Each row comes from the steps of one path. Every step used is in the known rows, and no mark comes twice. Write the path behind each row, first mark first.
(in the rows, 128 means zero)
Known rows:
Z-Y: [142 116 142 128 137 129 141 140 107 146 121 145 127  78 143 133 149 106
 123 146 145 114 145 118 101]
K-N-F-Y-Z: [157 129 155 124 166  80 161 129 116 144 122 157 135 115 138 116 151  88
 100 130 187  69 101  89 105]
B-K-N-F-Y-Z-H: [145 165 144 114 159 117 159 188 106 152 141 144 155  91 138 125 145  74
 103 127 193  38 106  78 111]
H-Z: [154 111 123 129 170  99 147 110 130 135 129 145 123 115 157 123 147 104
 124 129 152 117 130 104  96]
P-F-N: [161 130 119 136 145  85 148 133 118 124 111 139 133 145 133 122 154  82
 127 134 134 101 110 103 121]
F-Y-Z: [155 123 140 132 167 137 157 122 111 141 126 147 127 108 136 109 147  99
 120 129 171 122 122  96  91]
B-K-Y-Z-H: [142 140 158 123 146 139 143 176 103 157 141 144 162  60 136 131 145  73
 115 123 178  90 132  90  92]
K-Y-F-N: [159 116 143 131 151  95 149 147 102 142 101 141 144 135 129 131 157  70
  98 123 164 109 122 126 112]
P-N-F-Y-K: [167 155 119 119 176 109 157 103 124 138 112 141 140 133 135 128 157  78
 105 122 158  57 125  98 111]
H-Z-Y-K-N: [154 142 182 128 176  75 145 132 119 163 113 164 134 107 157 113 147 109
 107 149 165  86 122 115  95]
H-Z-Y-F-P: [148  97 126 130 185  80 162 141  94 151 131 142 139 129 150 125 148  72
  99 139 165 124 125 113 107]
P-F-Y: [159 125 123 117 123 142 149 154 101 137 122 139 134 134 134 120 152  80
 116 134 147 108 120  93 111]
Y-B-K-N: [135 149 166 118 143 140 136 181 127 147 110 155 129 138 154 123 149 107
 124 145 171  39 122 106 107]
H-Z-Y-K-N-F: [154 138 169 122 176  44 152 125 124 154 119 156 138  94 149 126 151  92
  96 144 176  52 126 101 101]
K-N: [147 124 158 125 138  93 140 141 124 133 112 160 131 133 154 121 151 111
 124 137 144  89 113 109 112]
B-K-Y: [148 136 156 112 119 147 137 163 114 159 119 138 150  88 146 133 148  87
 111 129 166  62 142  93  99]
H-Z-Y-F: [147 100 130 132 180 110 154 138 109 142 124 143 128  97 148 128 149  88
  99 136 158 113 138 122  98]
N-F-P: [147 111 109 121 147  62 157 124 110 124 129 137 140 133 142 134 154  81
 120 128 160  90 127  77 121]
F-P-N: [160 118 108 126 175  87 152 106 118 142 119 150 142 159 154 131 154  85
 127 127 134 106 107 108 119]
Z-Y-K-N-F: [146 145 177 125 143  65 146 140 114 146 108 156 140  98 139 127 155  96
 104 147 164  45 128 100 111]
P-N-F-Y-Z-H: [159 133 101 125 191 106 163 122 111 144 144 146 144  88 129 140 152  62
 113 113 164  95 107 101 107]
F-Y: [152 128 125 119 138 155 148 136 106 141 120 139 126 120 143 123 149 104
 122 134 159 117 132 107 105]
H-Z-Y-K-N-F-P: [155 134 162 118 184  17 162 128 107 163 122 156 148 129 152 123 149  82
  95 145 182  65 114  91 107]

Write each row's path:
[140 125 133 139 167 115 149 142 112 126 143 149 136  84 136 122 148  91
 136 123 152 133 123  99 100]
Y-Z-H
[146 126 152 118 129 144 143 175 108 143 114 135 158 104 140 128 152  74
  93 125 166  60 144 100 106]
B-K-Y-F
[145 112 160 130 147 110 145 155 100 150 141 156 151  64 130 132 149  74
 120 119 168 131 128 108  91]
K-Y-Z-H
[140 134 150 108 177  69 156 175 108 178 132 151 140 124 157 138 145  78
  96 151 204  31 113  92 104]
H-Z-Y-B-K-N-F-P
[134 144 137 124 144 167 137 168 124 138 119 140 124 120 146 125 147 103
 132 138 168  56 143  98 100]
Y-B-K
[152 130 174 126 147 129 144 143 118 157 124 147 153  75 139 117 146  84
 110 123 179  73 132  85  85]
B-K-Y-Z
[154 128 116 143 170 100 154 133 115 115 103 136 130 150 136 120 155  88
 115 127 147 104 122 122 122]
Y-F-N
[132 144 163 114 138 116 142 188 114 161 116 151 132  91 141 142 150  90
 103 153 186  11 133 104 108]
Z-Y-B-K-N-F
[144 143 162 133 145 127 141 136 110 141 112 145 132  90 138 117 150 107
 123 144 152 102 151 109  98]
Z-Y-K
[157 124 102 116 172 133 154 129 120 146 118 147 119 134 133 147 157  75
 111 126 170  63 119 116 109]
P-N-F-Y-B
[158 108 102 132 186  85 159 118 112 128 113 145 148 178 148 126 158  67
 110 121 134 101 105 112 125]
Y-F-P-N
[155 154 144 124 150 146 149 132 109 134 110 139 132 130 138 107 150 103
 120 133 163 102 137  99 102]
F-Y-K
[140 151 120 107 142 169 151 174 111 145 124 128 127 113 134 134 148  84
 110 136 195  33 141  87 105]
N-F-Y-B-K
[149 118 138 118 146  34 155 140 112 135 121 152 144 153 151 131 154  84
 111 135 165  68 100  84 127]
K-N-F-P
[156 120 132 128 165 107 164 115 113 132 130 141 130  97 130 120 150  84
 109 122 182  92 125  84  98]
N-F-Y-Z
[142 158 159 110 143 171 142 193 111 160 111 151 128 143 151 119 146 105
 113 146 189  46 116 107 104]
F-Y-B-K-N
[134 144 153 115 144 105 142 177 129 138 116 150 132 125 147 134 151  93
 113 139 182   4 122  90 113]
Y-B-K-N-F
[152 158 140 104 134 123 152 173 115 150 118 137 144 121 150 128 149  93
  96 136 181  20 117  81 117]
B-K-N-F-Y
[153 129 139 110 133  96 153 151 112 142 117 148 133 126 145 131 153  90
 100 134 173  61 113  98 117]
K-N-F-Y
[139 136 159 113 171  96 148 175 122 171 127 152 129  92 153 141 145  88
  97 149 196  20 129 103  96]
H-Z-Y-B-K-N-F
